Each row was made from one path, in order. Every step used is in the known rows, and no mark comes twice. Write each row's path.
Known rows
perozi kesum redat: [-1.89  0.21 -1.68 -1.37 -0.83 -0.10 -3.68 -6.61  4.25  0.67  0.01  4.13
  0.33 -0.71  4.13 -0.52  1.94  1.35 -0.25 -3.52  0.17  3.05 -3.24]
gelu rozuv: [ 1.11  1.75 -3.20 -2.48 -0.04 -2.45  1.22 -2.74  2.51  0.33 -1.29  0.32
  2.41 -1.44 -1.35 -4.17  0.93  6.77  0.74  0.85 -2.67  0.53  2.16]
perozi fova redat pese: [-0.26  2.03 -5.12  0.45 -2.08 -2.26 -2.85  0.65  0.05  2.24  2.79 -0.62
  1.77 -3.05 -1.21  1.08  0.66  1.40  3.37  3.57  2.36  0.78 -0.74]
fova perozi rozuv: [-1.68 -5.54 -0.47  2.45 -0.22 -0.35  0.72 -1.03 -1.60 -3.66 -0.77 -1.45
  3.60 -2.35 -0.46 -4.20  0.99 -3.10  2.28 -2.09  0.41 -4.82  2.95]
redat kesum perozi rozuv: [-0.78 -2.16  1.72  1.55  3.37  1.96 -0.19  0.63  0.97 -1.44 -2.52  1.61
 -1.74 -1.07 -1.87 -1.27  2.80 -1.84 -0.57 -0.94 -1.01 -3.73  2.79]
fova redat kagi: [ 3.50  0.01 -1.20 -0.13 -3.58 -0.70 -4.32 -0.63  2.74  3.11 -0.01 -0.47
  1.44  2.90 -0.49  0.86  0.18  1.14  1.25  0.07 -1.30  4.03  2.18]
fova redat pese perozi: [-1.30  0.98 -3.25  2.38 -4.06  3.06  0.13  4.39  1.35 -1.38 -1.24 -0.91
  1.06 -6.48 -3.36  0.55  1.83 -3.84  0.41 -0.20  3.26  1.73  3.92]
pese redat: [-0.86  3.06  0.67 -1.43  2.09  1.25 -0.74  2.92  3.44  0.59 -2.26 -2.56
  0.73 -0.47 -0.65  1.77 -3.18 -0.65  3.20 -1.24  1.87  2.59  2.32]
pese perozi fova redat: [-4.38  1.31 -6.07  1.61 -2.68  1.35 -1.40 -2.13 -2.45  0.64 -1.00  1.19
  3.44 -3.15 -2.66 -4.30  2.23 -1.65 -0.50  1.63 -1.76  2.58  2.75]
pese perozi kagi redat kesum: [ 2.79  0.67  3.66  0.03  0.14 -0.62  1.05  1.74 -1.52 -0.90 -0.17 -1.01
 -5.66  3.81 -0.25  2.95 -0.90  0.31 -2.76 -0.32  1.01  1.85 -2.24]
fova redat kesum: [ 0.29  3.89 -1.55 -0.14  0.31 -0.54  0.77 -1.13 -1.07 -0.54 -1.40 -1.29
 -2.85  1.08 -2.72 -1.69 -1.24 -0.10 -3.13  3.31 -0.92  2.85 -0.82]
pese perozi rozuv gelu: [-0.22  0.56  4.10  1.69 -2.22 -0.34 -2.58  1.26 -0.04 -1.54 -1.60  1.12
  2.84 -2.12  0.13  1.13  1.99 -2.06 -0.04  0.55 -1.40 -3.60 -2.51]
pese perozi kagi: [-0.37 -5.26  1.57  2.77 -1.89  1.65 -0.60 -0.10  1.77 -1.00 -3.07  2.30
 -0.27  0.85  3.82  1.72 -1.66 -2.42  0.20 -2.20 -0.95  3.41  3.09]
kagi redat fova perozi kesum: [ 0.67 -2.25  1.30 -1.63 -2.19  1.15  0.57 -2.73 -2.38 -2.74  4.56 -1.00
 -1.25  1.51  0.16 -1.06  2.63 -0.79 -2.67 -1.25  2.04 -2.14 -1.86]
pese redat kesum perozi: [-0.77  2.68 -0.96  0.55  6.75  6.80  2.25  2.28  3.79 -0.82 -3.80 -0.41
 -4.96  0.86 -2.61  1.22 -1.87 -1.59 -2.05 -0.59 -0.90  1.70  3.12]
kagi redat: [ 1.78 -0.64  3.69 -1.56 -1.29 -4.26 -1.20  1.00 -2.83  2.01  0.69 -0.26
  1.69  1.88  1.01  2.20 -0.82  2.67  2.76 -2.85  2.31 -0.27  1.05]
fova redat: [-1.86  1.55 -2.80  0.63 -1.81 -2.17 -1.61 -1.77 -0.47  1.24 -1.68  1.04
  3.77 -1.34 -1.18 -2.51 -1.23 -0.96  1.42  0.89 -0.42  3.79  2.95]
kesum perozi: [-1.73 -1.98 -1.57  1.21  3.77  4.48  0.95 -0.56  2.07  0.52 -3.95  2.31
  0.38 -0.41  0.28 -0.60 -1.47 -0.23  0.33 -1.93 -2.07  0.13  6.34]
kagi redat fova perozi: [-0.29 -1.68 -1.18 -0.43  0.95 -1.03  6.69  1.84 -5.02 -2.06  2.84 -3.52
  1.25  0.26 -1.01 -2.80 -2.25 -1.48 -0.46 -0.70  1.68 -2.98 -0.09]
perozi fova redat: [-3.55  1.31 -5.59  0.33 -1.52 -1.32 -2.15 -3.69 -2.62  2.04 -0.12  1.31
  3.91 -1.24 -1.17 -4.14  0.82  0.56  0.77  2.55 -2.20  2.31  1.48]
kagi redat kesum perozi fova: [-1.88  0.01 -3.66  0.00  3.49  3.47  0.40 -2.61 -3.01  1.52  0.26  1.03
 -2.21  1.83 -0.86 -1.82  1.67  2.93 -1.99  1.14 -3.59 -1.75  0.66]
perozi fova redat kesum: [-0.70  3.80 -3.67 -0.10  0.30  0.02  0.40 -2.60 -2.45  0.15 -0.18 -1.05
 -2.69  1.25 -2.72 -2.84  0.28  1.01 -3.43  4.44 -2.28  1.84 -1.84]
redat fova: [ 1.19  1.28  3.01 -3.39  0.02 -3.91  4.64  2.21 -3.33  2.94  2.29  0.06
  0.26 -0.45 -0.08 -1.16 -0.63  2.96 -1.42  3.33 -0.53 -2.71 -0.71]
perozi fova: [-2.27 -2.17 -3.89 -0.70 -1.05 -0.38 -1.35 -4.95 -3.90  2.34  0.51  0.44
  2.79  0.15  1.66 -3.54  0.68  4.55  0.83  2.20 -3.85 -2.25  1.25]
kagi redat kesum perozi rozuv gelu: [ 1.05  2.14  5.21  0.88  2.12 -0.47 -2.42  1.57  0.20 -0.55 -0.71  1.60
 -0.39  1.10 -0.31  2.96  1.43 -0.81 -0.45  0.63 -1.36 -3.53 -4.45]

Which path is each row?
[ 1.26  4.96  0.85 -1.62  2.85  1.81  1.43  2.15  1.60 -0.98 -1.76 -3.67
 -4.78  1.67 -2.23  1.30 -2.56  0.16 -1.76  1.88  0.67  2.17 -1.33]	pese redat kesum
[ 3.16 -0.60 -1.34 -0.90 -1.85 -0.56 -3.84 -2.50  5.45  3.38 -0.49  1.15
  0.28  2.81  2.96  1.57 -0.09  3.02  1.50 -2.63 -1.63  3.51 -0.59]	kesum redat kagi
[ 3.02  2.46  2.77 -1.66  0.53 -2.02  1.04  0.73 -2.78  0.02  0.32 -2.08
 -4.32  3.46 -1.18  1.37 -0.85  2.59 -2.09  0.79  0.81  0.10 -2.04]	kagi redat kesum
[-2.23 -1.15 -4.27  0.44  1.81  0.13  7.00 -0.80 -1.94 -2.24  1.40 -1.80
  1.63 -1.35  0.24 -4.41 -2.62 -1.87 -0.98 -0.88  0.26 -1.26 -1.07]	kesum redat fova perozi
[ 0.62  0.67  4.71  0.46 -1.09 -3.02 -3.51 -0.37 -0.36 -0.14 -0.70  1.14
  3.29 -0.24  1.58  1.48  0.72  0.26  1.40  1.45 -1.99 -3.86 -3.90]	perozi rozuv gelu
[ 3.27  0.68  4.10 -0.84  0.95 -2.33  0.34  0.42 -1.58 -0.01  0.37 -0.88
 -5.33  5.25  0.95  3.08 -1.83  1.87 -1.82  0.42  0.69  1.54 -3.06]	perozi kagi redat kesum
[ 0.22  0.40 -3.95  0.14 -1.04 -0.34 -2.45 -1.60  4.48 -0.37  3.03  0.42
 -0.48 -2.91  2.02  2.51  0.86  0.40  2.62 -1.08  4.40  0.94 -3.64]	fova perozi kesum redat pese
[-0.25 -5.59  1.00  2.41  3.05  1.97 -1.07 -1.59  3.48  0.78 -3.53  4.02
 -1.09  3.32  4.86  2.54 -3.38 -0.95  1.22 -2.11 -2.12  3.29  3.26]	kesum perozi kagi
[ 0.57 -1.39  0.75 -0.30 -5.40  3.91 -3.62 -1.06  2.08 -2.31  1.75  0.38
 -1.60 -2.60 -0.54  1.61  5.25 -1.50 -1.88 -1.17  2.90 -0.39  1.04]	redat pese perozi kesum
[-0.33  1.89  2.69  1.84 -1.37 -0.62 -3.12  1.86  2.14 -1.18 -0.59  1.68
  2.17 -3.50  0.48  2.53  2.41 -2.07  0.96  0.07  0.17 -2.66 -4.92]	kesum redat pese perozi rozuv gelu
[-0.62  2.90  0.65 -3.16  1.55 -3.92  4.35  0.58 -0.42  3.43  1.94  2.27
  0.04 -1.48  1.38 -1.25 -0.28  2.74 -1.39  1.15 -0.32 -0.40 -3.87]	kesum redat fova
[ 4.31  1.11  1.19 -1.60 -0.99  1.48 -3.85  2.48  5.35  2.67 -0.25 -2.83
 -0.89  3.72  0.00  3.91 -1.44  1.29  2.49 -1.23  0.11  3.02  1.71]	pese redat kagi
[ 3.99 -1.17  2.53 -0.25 -1.44 -4.67 -2.96  3.85  0.99  2.23  3.40 -0.40
 -0.82  0.71  2.37  7.10 -1.35  2.18  5.03 -0.52  5.56  0.62 -2.02]	perozi kagi redat pese
[ 0.68 -4.43  0.88  2.97 -2.26  1.01 -1.31  1.77  2.91 -0.75 -1.46  1.59
 -1.03 -0.30  3.42  3.79 -1.29 -2.31  1.44 -1.37  1.40  3.08  1.72]	redat pese perozi kagi
[-0.08  2.04  3.63  0.77  1.23 -1.11  0.10  2.49 -0.62 -2.06  0.78 -1.23
  2.33 -0.67 -0.57  0.87 -0.30 -2.52  0.55  1.49 -0.37 -4.06 -5.40]	pese redat fova perozi rozuv gelu
[ 2.43 -3.13  5.20 -0.36 -0.75 -4.70 -2.29  0.59 -1.41  1.82  0.73  1.38
  0.10  4.49  4.08  4.39 -2.13  1.63  3.05 -3.53  2.01  2.01 -0.31]	perozi kagi redat
[-2.09 -3.29 -0.21  1.12  1.09 -1.64  3.07  0.18 -1.54 -2.49  1.14 -0.20
  2.24 -2.94 -0.72 -4.13  1.90 -2.79  0.81 -1.39  0.84 -4.86 -0.66]	kesum redat fova perozi rozuv
[-3.44 -2.24 -5.14  0.69  2.47  3.65 -0.33 -3.99 -1.96  2.05 -0.83  1.99
  1.26  0.10  0.63 -3.03  1.12  2.74 -0.05  0.78 -4.57 -1.97  3.42]	kesum perozi fova
[-1.48  0.09 -2.40  0.00  2.55  1.70  7.07  2.78 -1.83 -2.74  1.38 -4.58
  0.85 -0.94 -1.84 -3.08 -3.48 -3.00 -0.32  0.10  1.36 -1.47  0.64]	pese redat fova perozi
[-1.07 -2.26 -2.72  0.27  1.02  0.25  7.19  0.42 -3.73 -2.47  1.62 -3.44
  1.79 -0.58 -0.70 -4.50 -2.82 -1.75 -0.91  0.66 -0.04 -2.81  1.06]	redat fova perozi
[-1.39  2.00 -2.92  1.50  4.82  5.19  1.61 -0.01  1.89 -0.55 -3.66  1.33
 -3.48  0.62 -2.93 -0.94 -0.97 -1.69 -2.83  0.48 -1.91  2.38  3.53]	fova redat kesum perozi
[-0.18  2.29  2.70  2.16 -2.44 -0.78 -3.55  2.91  0.66 -1.25 -0.43  0.95
  2.68 -3.41 -1.23  2.19  2.58 -3.11  0.59  1.46  0.34 -2.35 -3.41]	fova redat pese perozi rozuv gelu
[-0.65 -2.20  1.45 -0.27 -5.21  4.29 -2.99 -2.91  0.91 -2.69  0.10  1.00
 -0.88 -1.67  0.06 -0.39  4.82 -1.75 -3.08 -2.15  0.73  0.10  2.36]	pese perozi kesum
[ 2.34  0.18  5.86 -2.67  2.09 -4.16  3.90  4.55 -2.88  3.41  3.35  1.90
 -2.41  2.70  1.01  3.05 -0.42  1.97 -0.89  0.19  1.34 -1.08 -2.42]	kesum perozi kagi redat fova
[ 0.51  4.54  3.15 -3.96  2.37 -2.00  4.59  5.76 -0.46  2.51  1.92 -1.61
 -1.04 -0.79 -1.68  1.14 -1.44  1.11 -0.39  2.30  1.46 -0.71 -1.60]	pese redat fova
[-0.34 -4.06 -1.22  0.00 -2.80  3.03 -1.69 -5.83 -0.39 -4.03  1.84 -1.24
  0.35  0.97  1.32 -2.30  1.60 -1.55 -1.36 -2.03  0.58 -1.06  0.90]	fova perozi kesum
